Each row was made from one walk, in order. Every step used is in the known rows, and no mark comes twice. Write each row's walk.
In the rows, zero is written as 128.
Known rows
pizud/rezu: [ 60 146 156 132 149 135  71 111 146 129 103 127 118 123 145 168 128 128
 152 132 112 171 109 168 114 131 125 126 135 129 152 112 104 136 131 155
 138 108 116  74 130 146 112]
zudi/rezu/tisaf: [110 135 184 158 147 137 104 116 148  94 113 116  90 127 156 167 132 136
 146 142 109 188 115 115  84 117 120 130 132 102 171 109 102 133 122 152
 131 123 112 104 137 139 123]
sode/rezu/manu/zesez/zasu: [ 79 146 175 177 145  75  45 122 144 164 117  97  91 155 127 188 127 132
 131 127 115 135 116  79 173 150 118 130 157 128 141 110 127 109 113 158
 106 123 127  33 147 151 103]
gezu/zivu: [102 112 139  92 149 119  63 133 126 100 112 108 133 162 150 171 132 124
 132 144 117 176 121 132  95 120 126 112 131 110 135 108 100  94 120 133
 124 130 127  88 156 126 129]
gezu/zesez/susosit: [123 117 155 149 165  68  80 121 132 181 115 128 115 111 134 147 128 104
 124 139 149 150  85 141 127 110 110 145 137 122 141  87 126 125  91 165
 125 130 102  62 141 110 119]
zokulod/zesez/gafi: [178 120 206 155 143  85  68 129 137 127 115 122 146 122 130 165 123 140
 134 128 140 130  58 115 107 108 130 129 136 166 132 140 120  82 120 126
  97 135 138 106 134 143 111]
zesez/susosit/rezu: [ 98 144 120 141 173  46 138 108 137 200 123 130  93 128 125 154 126 125
 159 140 160 159 128 136 148 117 120 143 150 103 154  88 136 147  95 143
 124 145  87  52 131 131 120]
pizud/zesez/gafi: [131 125 181 141 138 132  46 142 141 137 107 122 124 157 137 180 123 142
 137 105 165  95  94 102 117 107 128 138 136 166 116 134 100  92 135 148
 101 131 111  64 135 141  97]
sode/rezu: [115 141 127 142 142  86  86 103 144 149 118 120 116 157 153 162 132 135
 138 130 136 152  95 124 118 134 124 131 148 118 153 106 126 138 119 169
 122 118 121  69 146 140 122]
sode/rezu/susosit/zesez/gezu/zivu: [102 126 122 124 165  41  63  72 118 224 123 134 125 151 147 157 130  92
 142 132 149 152  82  89 141 112 120 116 131 100 146  78 133 149  95 166
 111 125 113  49 139 132 133]
zokulod/zesez/susosit/rezu/riluz: [133 141 214 175 173  26 135 100 134 166 119 121 125 102  99 159 120 120
 163 136 155 167  90 110 158 103 141 133 156 117 149  93 132 115 105 134
  98 137 113  60 123 132 119]
pizud/zesez/zasu: [ 82 117 211 159 140 121  65 129 141 116 102 110 124 153 133 179 132 123
 133 113 129 132 108  84 146 119 136 118 137 140 131 126 116 103 132 140
  98 123  89  63 138 127  98]
pizud/rezu/manu: [ 43 140 176 139 147 121  47 118 151 149 103 118 100 124 127 182 120 135
 141 127  95 178 121 162 142 141 115 119 135 133 144 114 107 115 127 153
 143 119 125  53 129 147 103]
zasu/zesez/susosit/rezu/tisaf: [ 78 140 132 139 161  78 132 123 123 188 126 109 113  80 130 147 123 122
 168 139 176 150 132  95 153 119 114 170 117  98 134  78 136 157  88 141
 115 144  79  57 129 120 120]
sode/rezu/susosit/zesez/gafi: [140 128 123 138 152  40  51  83 129 231 127 132 130 147 157 156 133 123
 138 129 154 127  70 109 124 107 115 139 147 122 138  97 131 149  87 160
 115 137 114  81 125 140 119]
rezu/sope: [100 133 166 119 137 162 101 131 127 102 122 102 131 163 165 165 121 145
 135 131 105 156 124 154 104 124  99 125 114 132 156 118  98  59 118 143
 136 133 106 118 151 124 129]
susosit/zesez/gezu/zivu: [113 115 155 114 163 100  86 108 123 167 121 133 125 148 136 157 119  88
 129 125 118 142  92  90 129 111 112 102 122 111 138 111 112  94 119 152
 110 132 125  47 153 113 148]
zokulod/zesez/susosit/rezu/manu: [123 132 204 166 170  13 107 109 141 211 118 119 112 117  94 164 117 121
 151 135 159 180  84 108 167 116 129 127 141 125 145 101 141 104 101 131
 105 140 105  44 127 133 114]
tisaf/rezu/sope: [126 151 216 118 133 127  74 123 136 105 118 108 115 147 155 155 114 131
 135 132 152 155 138 176 100 136 110 150 129 113 171 123 109  92 121 136
 136 152  90  84 152 117 120]
ruru/rezu/tisaf: [124 149 201 145 143 130  21 133 143 153 123 102 119 133 174 138 126 133
 153 138 150 188 133  82  84 125 121 152 132 110 139 132 143 127 133 165
 147 143 105 104 158 125 120]
zasu/zesez: [ 77 120 131 109 131 133 128 130 127 122 113 112 142  95 144 148 122 135
 147 131 144 134 112 114 138 141 112 160 118 125 131 100 126 118 113 138
 116 131 108  97 137 125 118]
zesez/gezu: [ 87 132 144 134 150 140 142 110 128 120 110 143 100 117 137 148 118 110
 140 125 114 131 122 101 141 134 114 115 122 137 158 119 142 119 134 161
 116 122 124  78 157 135 127]
zokulod/zesez/gezu: [120 126 210 156 152  98 126 106 131 136 109 133 129 108 117 150 116 106
 143 125 133 151  74  83 143 124 131 108 119 148 153 123 144  96 135 147
  96 114 129  78 147 134 125]
ruru/rezu: [107 141 174 123 140 112  47 122 146 146 116 118 127 141 162 143 122 132
 145 132 153 174 114 119 108 140 122 153 148 118 144 123 141 106 133 156
 142 143 110  89 153 136 116]
sode/rezu/tovis: [124 138 152 137 146  64 101 107 148 118 129 118 104 158 144 160 116 138
 144 124 126 126 100 115 129 117 130 141 159 109 144  92 145 151 114 178
 134 115 108  58 146 132 113]
sode/rezu/tisaf: [131 149 155 162 146 106  59 113 140 161 126 105 108 147 166 157 136 136
 147 136 133 165 113  87  93 119 122 130 133 111 149 114 127 160 119 177
 127 118 116  84 150 131 125]
manu/rezu: [105 126 164 113 137 128  50 127 129 120 117 113 124 129 159 147 125 140
 146 137 128 172 115 129 140 151 122 144 152 141 139 111 106 129 134 130
 136 107 125  99 153 142 117]
manu/zesez: [ 88 151 162 141 143 148 103 146 138 146 113 107 114 143 143 164 123 135
 151 135 145 112 127  85 132 142 117 153 150 141 140 117 117 100 131 148
 106 112 123  95 151 142 110]
ruru/rezu/manu: [ 91 135 196 129 138  96  22 130 150 162 115 108 109 140 141 156 115 138
 134 128 134 182 126 114 137 149 111 145 147 122 135 127 144  85 129 156
 147 153 118  66 153 137 109]
zudi/rezu: [ 95 126 157 138 144 118 130 104 152  85 106 132  98 136 143 173 129 134
 138 136 113 173  99 153 108 132 122 130 147 109 174 100 101 111 122 143
 125 123 118  88 133 151 121]
zudi/rezu/manu/zesez/gezu: [ 55 142 190 162 152 118 112 118 150 119 104 124  65 125 111 191 113 122
 138 127 110 148 120 101 167 150 111 129 144 123 167  97 108  84 126 152
 109 120 132  34 142 164 109]
ruru/rezu/zudi: [ 92 146 174 119 140  93  51 115 137 150 122 113 127 137 183 143 118 122
 144 135 156 182 111  99 138 115 123 149 139 138 150 120 154 113 118 154
 144 140  94 110 145 120 114]
tisaf/rezu: [132 143 200 119 133 100  83 118 145 123 111 124 107 128 144 144 120 129
 137 135 160 149 133 158 104 142 123 155 149 112 164 125 132 135 127 137
 131 148  98  82 147 121 113]
rezu/riluz: [109 135 190 147 143 134 135 118 132  55 113 117 124 109 135 158 125 148
 146 132  88 132 138 130 124 117 127 137 168 120 145 111 112 111 129 151
 123 138 144 119 138 132 119]
zudi/rezu/tovis/zesez/susosit: [ 98 123 204 138 158  57 133 111 164 100 111 127  77 139 111 169 114 122
 148 137 121 151  92 124 147 110 129 154 162 101 168  77 125 119 118 148
 122 120  95  36 123 156 113]
modag/sope: [127 131 131 123 119 164 123 121 137  55 114 108 128 124 142 154 126 135
 123 118  95 159 116 148 102 131 100 156 122 127 146 149  97  90 135 143
 136 114 122 113 141 131 121]
zudi/rezu/susosit: [ 81 120 146 129 148  93 129  85 138 133 105 140 106 121 148 163 132 127
 145 144 125 174 101 145 120 123 119 136 142 106 174  80 121 136 102 138
 127 128 105 112 121 153 112]
zokulod/zesez: [141 120 208 145 141  89 102 118 141 138 111 117 146 125 127 153 124 131
 140 133 138 166  67 107 119 122 132 122 134 143 144 126 130  92 127 133
 106 119 123 107 139 130 119]
susosit/zesez: [135 117 160 122 144  98  92 115 140 181 123 124 134 150 149 148 124 124
 130 126 122 141  83 116 113 117 108 127 141 120 137 125 115 104 115 147
 125 137 115  95 137 110 135]
zokulod/zesez/gezu/zivu: [117 119 204 137 160  91  95 110 124 122 109 126 136 122 115 164 119  96
 141 132 133 168  78  84 134 117 137  97 114 136 146 114 128  83 132 139
  92 115 135  63 155 132 131]
zesez/susosit: [ 93 124 127 126 156  84 137 120 134 182 110 127 104 117 131 145 134 120
 151 141 145 161 114 139 140 124 117 139 140 127 157  93 134 138 105 145
 126 139 101  89 137 129 117]
zudi/rezu/ruru: [ 91 124 172 118 148 118 130 110 140  76 113 143 105 130 147 164 122 130
 149 127 135 164  87 141 112 121 121 146 141 116 170  90 132 100 123 161
 127 117 117 107 147 155 122]

Which walk is each row?
[ 91 112 159  97 160  82  29  97 104 193 121 128 132 124 154 141 123  98
 149 141 141 172 101  96 162 128 117 129 134 122 133  82 115 138 110 129
 124 114 116  79 146 134 128]
manu/rezu/susosit/zesez/gezu/zivu
[120 108 196 170 151  90  45 123 132 102 115 117 127 123 147 161 131 110
 103 137  93 136  91 124 121 115 116 125 142 121 134 116 124 106  97 151
 117 130 110  82 146 112 114]
gezu/zesez/zasu
[ 63 138 176 148 152  95  88 149 139 202 111 103  82 128 108 174 119 132
 144 133 136 136 138  90 182 147 103 145 146 142 138 102 129  93 112 146
 115 135 121  53 144 142  99]
rezu/manu/zesez/susosit
[119 121 216 119 144  82  99 137 159 105 121 111 105 159 124 150 107 139
 141 132 114 112 106  93 137 110 125 157 158 123 130 114 149 105 131 152
 126 119 100  66 139 137 112]
rezu/tovis/zesez
[125 146 192 138 163  47 105 119 159 128 134 118  95 170 123 160 100 144
 150 132 133 117 125  99 143 105 126 156 166  95 129 112 145 117 116 148
 125 129  87  34 135 140 119]
susosit/rezu/tovis/zesez
[ 63 119 119 113 145  96 147 126 123 171 111 116 127  76 126 143 127 119
 157 135 166 142 110 119 163 135 112 167 119 122 139  76 133 136  97 137
 113 139  91  76 130 125 115]
zasu/zesez/susosit
[ 99 102 165 131 151  61  84  91 120 205 120 128 138 127 154 143 136 110
 133 141 111 143  93 100 140 108 111 124 138 113 138 104 144 135  83 129
 120 147  93 128 121 118 117]
rezu/susosit/zesez/zasu
[ 87 165 161 153 173  68 136 135 140 186 128 113  84 137 117 163 111 123
 172 135 173 106 140  83 170 121 124 170 164 113 141  83 138 133 103 153
 109 124  89  37 139 140 105]
manu/zesez/susosit/rezu/tovis
[131 156 164 160 162 103  89 122 139 152 135 111 100 145 157 156 121 147
 155 140 134 159 150  93  94 107 118 136 136  94 138 127 128 146 111 151
 133 137  96  86 145 125 128]
susosit/rezu/tisaf
[ 96 108 179 122 149  73  28  99 113 187 122 118 136 119 161 140 131 116
 143 142 123 168  98 105 165 132 117 140 150 126 133  94 122 145 102 117
 127 122 105 113 132 132 114]
manu/rezu/susosit/zesez/zasu
[116 137 231 122 145  74  37 131 162 132 122 109 114 158 139 141 105 130
 148 130 149 148 108  88 131 122 129 173 163 110 131 117 160  99 138 163
 140 135  96  51 148 142 111]
ruru/rezu/tovis/zesez
[104 114 162 104 148  81  37 100 116 206 123 122 137 123 163 133 126 122
 150 140 142 170  95 111 153 133 114 148 147 130 132  92 119 146 109 127
 135 118 109 111 135 133 118]
manu/rezu/susosit/zesez
[ 88 131 190 135 149 116  94 119 147 152 105 129 103 142 121 150 119 111
 136 133 125 126 101  72 153 132 115 134 133 141 149 129 139  85 147 150
  96 116 121  43 147 155 130]
tovis/zesez/gezu
[100 144 158 147 157  67  90 119 147 159 127 117  90 153 124 174 110 153
 136 130 123 154 144 123 149 131 109 130 151 106 133 121 130 105 107 141
 132 148 110  47 140 137 116]
susosit/rezu/manu
[110 146 151 121 162  84 116 115 131 131 136 137 112 148 149 152 111 142
 159 126 160 137 120 117 123 111 120 151 146 108 137 109 157 111 112 162
 129 131 101  90 153 141 126]
susosit/rezu/ruru
[ 85 152 159 160 143  83  53 123 147 185 118 101  93 157 129 183 122 139
 138 125 136 135 113  87 162 150 113 138 155 130 140 106 125 110 118 168
 111 118 132  34 149 151 107]
sode/rezu/manu/zesez
[ 66 133 122 112 162  66 150 119 117 174 125 126 122  83 125 144 116 118
 171 129 193 137 114 111 172 122 115 179 123 108 134  67 154 134  88 148
 113 141  82  59 135 131 119]
zasu/zesez/susosit/rezu/ruru
[134 131 199 110 143  54  72  93 132 208 117 133 121 124 148 132 120 111
 140 137 177 145 113 140 119 123 116 159 144  99 156 107 143 154  99 133
 130 160  83  94 130 112 116]
tisaf/rezu/susosit/zesez
[ 71 151 198 146 151  86  29 140 147 209 114 101  95 132 127 161 115 124
 150 131 165 164 133  88 168 151 112 163 154 127 138 108 144  88 123 158
 130 148 112  39 152 146 100]
ruru/rezu/manu/zesez/susosit
[126 139 252 108 151  64  65 124 149  96 116 119  89 147 113 151  99 103
 139 133 155 125 133 111 136 120 134 158 150  98 152 109 146 120 133 144
 119 138  92  11 154 128 115]
tisaf/rezu/tovis/zesez/gezu/zivu
[115 140 211 155 163  37  96 118 156 108 134 113  93 165 120 166 105 137
 143 134 112 118 127  92 154 104 131 147 169  92 131 116 149 117 110 139
 118 134  83  30 134 140 114]
susosit/rezu/tovis/zesez/zasu
[ 80 166 144 156 171  82 123 132 135 207 121 114  92 135 123 165 121 122
 170 140 179 120 138  88 163 130 120 162 158 120 146  90 127 124 106 146
 102 125 100  44 139 145 111]
manu/zesez/susosit/rezu
[129 114 161 110 149  80  16 108 114 197 126 126 137 120 164 141 125 127
 146 136 145 146  88 116 147 124 112 151 149 145 125 100 113 138 104 124
 128 126 117 112 131 141 113]
manu/rezu/susosit/zesez/gafi
[ 62 133 156 123 158  89  59  84 134 216 109 137 133 118 149 156 129 109
 156 134 130 167  91 148 127 113 118 129 132 118 144  92 118 153 104 149
 137 119 100  85 112 136 114]
pizud/rezu/susosit/zesez
[ 96 118 231 153 150  71 111 112 165  51 111 119  83 149 119 178 116 127
 134 136  85 144  95 114 142 113 133 142 164 100 164  98 124 106 121 139
 117 120  99  50 126 156 110]
zudi/rezu/tovis/zesez/zasu
[ 88 132 162 109 138 109  54 120 121 123 122 108 125 124 181 148 121 130
 146 140 133 179 111 109 169 127 123 140 143 160 146 105 120 136 120 128
 137 105 109 119 144 126 113]
manu/rezu/zudi
[ 91 109 174 146 154  61 107  77 137 152 111 138 111 127 144 166 135 110
 134 141 107 171  81 127 134 112 118 126 145  95 168  85 116 130  90 129
 118 138  98  99 114 140 118]
zudi/rezu/susosit/zesez/zasu
[109 121 203 121 155  53 116 133 155 142 119 115  94 144 111 146 110 125
 149 136 130 121 106  97 158 105 125 161 158 120 138  96 155 120 119 151
 125 126  89  50 133 137 111]
rezu/tovis/zesez/susosit
[134 127 172 120 150  63  12 103 131 223 125 130 140 135 165 137 123 119
 145 132 168 146  88 106 114 113 114 161 145 121 128 114 148 117 102 148
 135 161 103 101 132 135 113]
ruru/rezu/susosit/zesez/gafi
[ 95 142 131 124 176  47 138 112 127 189 128 139  97 124 129 146 121 121
 169 133 178 151 118 127 150 108 120 154 144 109 151  80 161 136  94 158
 127 140  86  68 142 137 122]
zesez/susosit/rezu/ruru
[115 138 221 127 131  84  60 127 149 140 110 115  89 128 124 157 112 136
 126 131 143 156 144 154 132 151 113 149 148 116 156 129 133 116 122 137
 136 160 106  59 147 124 104]
tisaf/rezu/manu
[125 132 149 161 178  38  81 111 134 193 124 131 106 121 128 154 121 107
 130 139 159 147  96 139 133 105 113 147 146 103 137  84 127 131  82 164
 123 136  92  35 138 114 123]
gezu/zesez/susosit/rezu
[116 137 148 157 178  26  82 107 128 194 128 128 108 117 142 153 118 100
 130 140 162 151  94 128 153  89 114 146 141 116 142  82 136 136  72 162
 124 134  81  48 132 104 120]
gezu/zesez/susosit/rezu/zudi
[ 83 123 139 111 159 133 104 117 118 103 110 133 108 136 136 163 121  97
 137 133 115 150 126 101 130 125 121 100 115 120 149 106 122 102 131 152
 111 122 131  59 166 133 134]
zesez/gezu/zivu
[ 86 148 122 137 173  32 142 102 129 201 127 127  94 124 143 154 122 115
 159 141 164 167 124 120 171  98 120 140 142 119 160  84 146 152  82 141
 126 143  73  68 124 120 117]
zesez/susosit/rezu/zudi
[ 98 132 174 121 156  69  50  88 128 230 121 138 129 125 157 128 119  98
 150 130 165 162  99  86 137 123 113 147 134 110 142 103 162 125 111 161
 134 149  98  82 142 128 123]
ruru/rezu/susosit/zesez/gezu
[ 32 157 188 150 151 133  39 132 150 162 103 109  95 126 121 189 117 131
 150 127 113 154 128 132 157 148 115 133 142 140 139 111 103 106 131 155
 128 109 127  40 133 156  97]
pizud/rezu/manu/zesez
[120 135 200 117 150  60  86  84 127 209 115 144 110 113 138 129 116  95
 141 132 175 137 117 124 135 125 115 151 135 102 163 105 153 155 104 142
 122 155  86  75 135 115 119]
tisaf/rezu/susosit/zesez/gezu
[ 90 171 161 170 173  95 108 139 133 212 126 105  86 132 130 162 123 122
 174 143 177 130 149  65 147 121 118 163 147 114 143  95 128 139 105 151
 105 126  94  54 142 139 113]
manu/zesez/susosit/rezu/tisaf
